Each row was made from one small tree. Brackets hold a mark, then the marks that hang from it, in alphabetical order. Every link used is in the known rows. Write each row's tree.
(in the rows, 128 means zero)
Known rows:
{voba raziz}: [122 137 115 124 143 114 130  93 108 116 123 107 119 115 121 118 130 134
 118 121 122 125 142 118 123 136 111  88 119 100 115 123 149 109 116 121
 115 160 134 120 156 117 122 125 117 106  97 119 121 113 127 135 112 142
 122 123 105 113 142 188 131 121 160 127 152]
{vabu {raziz gilaker}}: [122 135 123 118 133 112 121  93 106 119 122 103 117 112 125 125 143 135
 119 106 122 125 135 113 121 139 117  93 118  85 120 131 154 105 114 163
 118 162 136 126 153 124 125 124 110 118 108 116 122 119 136 137 101 158
 116 123 115 165 142 133 134 119 160 122 151]
{maso kela {raziz geva gilaker}}: [121 133 181 104 145 107 123  93 123 120 119 101 121 107 114 124 138 137
 123 162 123 127 133 116 116 132 111 116 127  72 128 145 154 104 111 155
 115 168 132 107 155 121 130 110 122 116 106 123 121 125 135 135  97 108
 106 119 118 134 141 180 136 115 167 121 154]
{maso kela}: [118 139 115 124 142 107 132  94 153 120 124 113 116 113 122 120 134 142
 118 133 125 126 143 112 123 135 110  97 123  84 120 136 155 105 111 114
 120 160 135 118 151 117 131 120 112 115 107 122 125 116 136 133 117 133
 107 119 111 128 131 160 133 117 167 118 153]
{maso kela raziz}: [120 137 119 115 152 108 133  93 125 119 117 106 117 108 119 116 136 141
 123 160 121 123 146 114 119 129 108 104 122  78 120 140 153 106 109 114
 123 162 128  99 155 118 128 114 117 113 106 122 124 118 132 135 116 124
 108 118 115 124 136 194 136 116 171 123 152]
{geva {voba raziz vabu}}: [125 145 111 117 130 107 126  97 109 107 125 111 120 111 118 118  58 130
 128 101 120 136 144 122 115 132 115  94 138 114 120 107 140 113 112 124
  96 156 122 145 149 113 127 140 115 108 102 122 129 119 138 136 110 136
 122 121 116 107 143 183 128 118 169 124 153]
{geva {vabu gilaker raziz} {voba kela}}: [126 133 108 117  82 114 132 101 103 125 124  97 108 108 140 123 192 132
 129  86 121 127 145 117 105 137 110  98 156 107 137 124 149 111 113 109
 101 160 126 166 148 108 134  81 120 105 122 114 134 120 159 120 108 160
 117 119 108 199 137 153 129 111 165 127 157]
{raziz {geva {voba kela}} gilaker vabu}: [134 143 182 102 118 114 120  95  97 124 128 108 121 111 124 134 152 132
 127  90 126  90 132 117 104 139 115 103 152  98 141 131 148 108 118 145
  97 155 136 158 149 112 136  89 119 118 114 118 131 129 158 125  90 100
 112 120 108 140 135 143 131 114 158 128 153]
{kela nusag}: [124 142 116 122 139 117 135  82 109 119 126 120 116 121 116 118 133 135
 125 106 126 128 135 111 115 134 109  94 119  92 116 140 150 112 106  84
 111 196 138 131 149 129 131 131 116 115 100 116 123 103 134 125 117 130
 114 125 114 123 136 155 136 120 156 125 150]
{maso {kela nusag} {raziz geva gilaker}}: [129 136 188 101 147 110 124  81 122 124 119 105 116 112 107 123 136 137
 135 159 127 129 128 113 101 132 105 122 128  68 128 155 151 107 102 121
 111 204 132 110 157 126 134 113 127 116 101 122 123 115 137 124  98 109
 111 122 125 133 141 189 144 114 166 124 154]
{voba geva {kela nusag}}: [127 141 131 121 126 124 138  82 109 127 127 118 117 117 118 115 126 128
 134  98 123 118 133 120 108 135 101  97 128  97 119 162 143 107 110  85
 100 206 143 134 153  81 131  88 123 116 108 130 123 109 137 112 119 135
 106 121 105 120 133 177 141 125 151 127 150]
{vabu gilaker raziz}: [119 125 118 124  94 110 130  94 114 120 122 106 112 115 131 121 155 135
 115 106 126 136 137 113 125 136 112  90 121  88 118 131 156 112 113 109
 120 163 132 129 149 126 128 126 113  99 116 118 120 115 136 134 112 158
 114 127 111 190 135 140 133 119 158 125 151]
{maso {raziz {vabu gilaker}}}: [126 136 126 105 101 107 139  96  91 119 124 109 115 119 124 129 184 128
 114 137 118  99 139 113 121 138 118  97 125  81 121 138 154 113 115  95
 120 157 128 116 157 123 132 127 123  98 109 119 122 120 136 134 110 103
 113 126 114 146 140 175 126 119 164 122 153]
{vabu {geva {voba kela}} gilaker raziz}: [121 128 103 120  75 116 127  99 104 133 122 102 107 108 138 117 146 136
 127  92 129 135 137 123 106 134 108 104 153 105 141 125 149 114 111 113
  96 166 128 155 145 107 131  82 114 100 119 121 126 117 158 122 111 157
 113 117 107 252 138 157 138 112 153 132 153]
{vabu {geva {voba kela}} {raziz gilaker}}: [126 135 108 110 118 114 115  99  98 130 123  99 114 107 133 121 133 137
 131  91 128 119 135 123 103 135 110 105 151 101 141 126 146 109 112 170
  95 166 131 153 147 105 131  83 111 119 112 118 128 119 159 127 102 156
 113 116 110 228 143 151 141 110 155 132 151]
{raziz geva gilaker}: [122 137 178 112 131 112 124  91 110 123 128 112 123 111 117 129 132 134
 112 108 129 130 128 111 123 136 117 101 123  84 124 136 155 109 116 158
 112 164 146 132 149 124 130 124 114 119 106 115 118 118 138 135  95 108
 108 127 108 129 141 129 136 120 154 123 146]
{raziz gilaker {vabu geva}}: [124 145 117 108 124 106 122  95 109 120 126 111 116 120 121 134 183 126
 110 109 126  91 128 106 121 143 123  99 125  85 125 138 154 111 113 155
 111 159 137 136 159 111 135 127 113 116 101 124 118 120 138 135  99 101
 109 129 112 184 139 136 132 119 154 123 148]
{geva {vabu gilaker}}: [119 134 109 121  91 108 135  93 120 116 125 109 116 115 130 128 196 131
 110 103 118 129 135 106 122 137 115  94 126  92 118 134 157 116 112 111
 117 160 134 151 153 119 136 125 121 103 109 116 123 115 138 130 113 119
 108 129 109 149 136 141 125 118 163 119 151]
{voba geva raziz {vabu gilaker}}: [122 131 133 120  83 103 135  96 121 111 126 110 121 112 122 123  86 115
 118 109 118 141 132 117 121 138 112  93 122 103 101 143 148 113 116 117
 100 166 128 130 160  81 128 131 123  95 107 140 122 119 120 130 111 133
 112 126 108 121 144 184 127 133 157 118 152]
{geva vabu {voba raziz}}: [123 147 105 118 137 111 126  94 107 115 123 107 118 108 129 118 162 138
 126  94 118 122 145 118 118 133 113  99 151 115 123 109 143 113 112 123
 101 153 132 159 150 100 126 125 119 106  96 109 131 117 128 132 108 138
 116 121 110 116 145 187 134 113 169 123 152]
{raziz vabu}: [126 147 122 117 135 109 134  92 112 115 128 118 115 123 121 128 172 130
 114 108 119  93 140 108 127 139 118  87 121  91 117 134 153 110 114 100
 120 154 135 128 155 120 132 134 111 112 104 119 123 120 135 134 111 117
 111 122 112 125 134 143 126 120 161 122 149]
{geva vabu {voba kela raziz}}: [127 145 105 119 128 119 129  97 103 118 120 100 118 109 131 116 165 135
 135 101 117 117 150 121 107 133 105  99 154 121 132 116 141 110 114 121
 100 156 126 159 152  97 130  84 126 111 106 114 135 121 145 125 112 141
 120 117 102 125 139 205 134 115 166 129 154]
{maso raziz}: [119 136 118 113 147 114 137  94  86 116 120 110 118 115 117 120 134 137
 119 139 115 125 144 113 121 129 113  97 118  84 116 135 153 108 114 116
 121 158 130 108 153 123 124 125 116 113 101 116 120 114 133 134 113 118
 109 122 113 118 138 181 134 118 163 126 151]
{maso {raziz vabu}}: [123 145 124 106 144 108 136  96  87 115 123 112 115 117 119 126 172 131
 115 140 116  89 143 111 121 135 116  94 122  85 119 135 152 108 112 102
 120 153 128 111 160 118 128 128 114 109  98 119 121 121 134 137 112 111
 110 124 115 121 137 175 131 117 166 123 154]

Which tree is each row?
[127 149 115  96 127 107 124  96  77 123 120 105 115 110 119 130 160 133
 124 114 117  88 132 117 111 132 124 111 147  92 135 126 148 115 109 159
  96 154 135 138 149 106 132 123 115 115  98 113 126 122 143 135  94  95
 110 122 120 180 141 171 140 109 164 126 153] : {maso {raziz gilaker {vabu {geva voba}}}}
[128 140 186 105 130 104 124  92 109 120 130 114 117 116 119 138 172 126
 111 110 128  97 127 109 121 142 122  98 126  81 123 137 155 110 115 143
 113 157 143 135 156 123 134 126 116 115 105 122 119 125 138 136  92  98
 109 126 113 133 139 126 132 120 155 122 147] : {raziz geva gilaker vabu}
[127 139 126 109 145 108 125  94 125 118 116  98 121 111 116 125 136 139
 126 157 119 118 142 113 115 133 109 107 123  73 124 141 156 102 110 163
 120 165 132 105 154 123 129 115 122 121 107 118 125 122 137 138 102 114
 110 118 121 129 139 188 135 116 173 122 156] : {maso kela {raziz gilaker}}
[127 136 139 112 111 110 122  97 106 117 125 104 117 114 123 126  90 117
 128 104 121 127 134 116 108 139 107  94 125  89 117 155 148 101 119 167
 102 171 126 133 161  82 128  93 116 125 117 144 122 128 145 126  99 157
 107 122 114 155 141 148 128 131 157 123 152] : {voba geva kela {vabu {raziz gilaker}}}
[131 141 174 103 138 123 132  84  74 127 122 110 115 110 116 114 113 140
 142 125 125 126 138 125  95 125 104 114 152  96 140 140 140 111 103  79
  95 198 131 136 147 118 130  82 125 113 102 117 129 113 157 117 110 120
 114 114 113 131 137 199 145 107 158 135 153] : {maso {raziz {geva {voba {kela nusag}}}}}
[134 142 138 117 127 113 132  99 106 124 127 108 120 113 129 118 163 118
 127 110 119  83 141 120 114 142 107  91 130 107 115 150 143 106 120 105
 105 161 130 122 167  68 124  83 122 107 104 138 124 123 129 123 110 134
 110 120  99 115 136 207 134 127 155 127 150] : {voba geva kela {raziz vabu}}
[124 133 169 110  73 110 132  93 111 120 129 112 120 111 126 128  78 129
 125  98 127 147 136 120 105 134 111 102 150 103 134 132 148 115 116 107
  93 164 125 161 145 118 138 101 123 102 122 131 132 123 165 122 105 112
 112 121 107 150 133 146 126 120 160 125 151] : {raziz {geva {voba kela {vabu gilaker}}}}
[131 144 134 102 143 102 125  95 125 118 120 104 117 116 117 131 177 135
 124 159 119  84 141 112 116 138 114 105 126  74 126 147 154 103 109 147
 121 160 128 104 162 119 134 119 123 119 107 123 127 127 136 137 101 103
 111 120 122 130 137 185 130 114 175 119 156] : {maso kela {raziz gilaker vabu}}
[131 137 109 114  73 112 131 101 106 128 125 110 113 115 135 127 173 129
 122  92 128  97 135 116 108 137 114 101 155 106 140 134 150 116 114 100
  95 161 128 161 148 105 139  92 120 101 116 121 131 120 160 122 108 106
 110 118 104 213 130 157 132 113 157 130 150] : {raziz {vabu {geva {voba kela}} gilaker}}
[127 145 111 110 128 111 114  95 105 116 122 104 114 108 129 130 176 136
 124  79 118 120 137 114 114 139 116 101 150  99 133 115 149 111 111 166
 102 155 136 164 147 107 131 124 111 119 107 105 131 123 142 136  98 155
 113 123 120 171 144 130 133 110 167 121 155] : {geva {vabu {raziz gilaker}} voba}
[121 133 114 115  84  99 128  96 114 114 123 108 111 114 130 126  84 132
 124  87 124 146 139 119 114 137 120  93 141  99 125 115 148 116 110 114
  99 157 121 153 146 121 132 141 114  99 120 122 132 120 153 134 108 154
 115 124 120 178 139 132 124 117 167 122 153] : {geva {voba {vabu gilaker raziz}}}
[113 134 103 118  78 101 136  94 122 112 125 114 114 120 124 128 107 123
 108 114 127 147 130 108 123 139 117  94 124  90 121 136 153 115 115 116
 107 167 125 141 152 120 138 139 116  97 110 136 121 117 142 131 112 116
 106 128 111 193 138 140 124 124 156 122 146] : {voba {vabu geva gilaker}}
[126 143 177  93 127 104 122  94  82 112 124 109 121 108 109 133  62 132
 125 118 120 137 130 118 109 130 120 111 143  88 128 125 147 112 114 165
  97 159 131 143 148 119 133 135 121 118 103 126 128 128 145 136  91  98
 113 123 124 116 146 159 135 119 168 122 152] : {maso {raziz {geva {voba vabu}} gilaker}}
[131 147 114 115 120 115 133  87 106 112 127 115 118 121 114 121  68 130
 142  96 125 131 140 121  97 131 108  97 145 105 133 133 141 111 106  89
  91 194 122 158 146 123 138 110 121 117 111 126 138 112 160 115 115 129
 115 119 117 125 132 167 133 116 167 132 155] : {geva {voba {kela nusag} vabu}}
[125 142 109 119 123 112 133  89 108 115 124 103 108 122 116 116  95 121
 140 135 129 135 136 121  98 133  99 100 127 107 126 142 141 108 110  93
  96 207 112 134 161 114 136  96 126 109  99 148 124 111 146 114 118 140
 120 121 108 175 139 211 132 123 156 134 152] : {voba {kela nusag} raziz {vabu geva}}
[128 141 189  97 141 102 122  95 121 123 123 103 117 111 116 133 174 133
 122 163 122  96 135 112 114 135 113 115 129  68 128 146 153 104 112 141
 115 161 131 106 164 117 132 113 121 113 108 128 123 130 137 135  93  96
 108 121 122 136 140 177 133 111 168 121 154] : {maso kela {raziz geva gilaker vabu}}
[131 142 113 122 128 127 133  86 100 124 126 115 117 115 121 114 115 139
 141  87 126 121 138 125 100 131 104 100 147 105 137 133 144 112 104  88
  96 194 136 152 141 119 134  95 123 118 109 111 135 106 157 116 114 130
 115 113 111 132 130 171 142 111 162 134 153] : {geva {voba {kela nusag}}}
[129 138 123 110 112 111 118 101 102 114 123 102 117 114 124 129  77 128
 135  95 124 130 142 119  99 136 112  94 144 100 136 124 147 105 116 168
  98 161 118 154 147 118 132 103 114 123 119 127 135 127 166 130  98 154
 118 117 118 166 140 146 128 113 166 129 158] : {geva {voba kela {vabu {raziz gilaker}}}}
[127 137 173 112 126 117 126  97 105 120 124  93 120 108 126 125 185 127
 127 126 125 126 135 112 107 138 103 106 135 100 127 137 150 105 117 160
 107 167 129 141 163 109 132  73 128 114 103 127 123 125 143 122  94 125
 118 124  99 132 142 187 132 121 157 128 154] : {voba kela {raziz {geva vabu} gilaker}}
[130 146 136 116 135 109 131  94 111 119 128 115 119 112 122 121 160 122
 119 106 115  88 136 116 127 140 116  91 128 103 104 142 144 109 115 107
 106 159 137 123 163  69 122 120 113 106  98 130 117 122 112 131 106 129
 109 123 104 104 142 190 133 126 155 117 150] : {voba geva {raziz vabu}}
[121 141 169 104 142 114 126  91  80 122 123 114 118 101 116 116 112 141
 123 119 119 131 137 121 118 126 117 111 149  91 127 122 146 115 109 113
 100 155 139 131 145 114 126 120 112 108  99 108 124 119 139 136 105 112
 110 122 116 122 142 171 140 113 162 127 151] : {maso {raziz {geva voba}}}
[127 145 118 114 124 115 131  87 101 114 126 110 110 118 120 118  78 132
 147  98 129 134 142 121  91 133 105  96 146 105 136 132 137 107 105  86
  94 196 116 155 150 124 135 106 116 117 116 128 136 116 160 118 114 167
 118 117 122 165 137 161 132 112 162 133 158] : {geva {voba {kela nusag} {vabu raziz}}}
[116 143 104 120 127 102 129  94 117 108 127 109 114 115 120 121  92 123
 118 129 125 139 138 114 119 136 113  95 120 105 115 126 144 110 117 126
 104 164 121 126 159 110 130 135 113 105  93 138 118 118 129 132 116 137
 115 126 111 164 145 184 130 125 158 127 148] : {voba raziz {vabu geva}}
[121 142 173 109 129 109 123  90 112 116 126 108 122 112 120 135 187 130
 110 108 123 128 126 105 120 139 117 103 130  88 123 137 155 111 113 158
 113 162 144 150 158 115 135 118 119 119 101 118 119 123 137 132  97 110
 107 129 109 133 142 129 132 120 157 120 151] : {raziz {geva vabu} gilaker}
[122 139 108 111 123 109 115  97 103 124 122 105 113 105 126 124 132 139
 124  87 124 125 131 116 114 138 119 104 145  98 132 118 151 116 109 171
  96 160 139 152 142 107 128 123 107 118 105 111 123 118 142 135  98 151
 113 122 117 222 146 134 140 111 157 125 152] : {vabu {geva voba} {raziz gilaker}}
[119 132 106 121  71 107 138  99 117 115 125 109 114 120 125 128 110 121
 120 123 129 143 135 110 111 137 108  97 128  93 129 142 152 110 120 117
 105 169 119 146 156 119 141  99 122 102 118 143 124 121 159 123 115 117
 109 123 101 203 131 160 123 125 155 128 148] : {voba kela {vabu geva gilaker}}
[125 130 102 120  74 117 133  97 105 133 122 107 117 111 133 119 134 135
 124  89 126 132 134 121 109 132 110 101 152 103 140 131 150 117 114 117
  93 163 135 159 141 108 135  87 120 100 117 118 129 113 161 122 114 117
 110 118 102 207 131 161 138 115 155 132 148] : {vabu {geva {voba kela}} gilaker}
[128 137 136 118 130 113 123  94 110 120 123 106 125 108 117 122 122 128
 120 102 117 117 130 118 123 138 110  97 123  96 108 144 150 110 117 173
 103 166 144 126 157  78 118 118 121 112  99 127 118 117 115 134 100 130
 114 126 105 109 147 186 139 129 156 120 151] : {voba geva {raziz gilaker}}
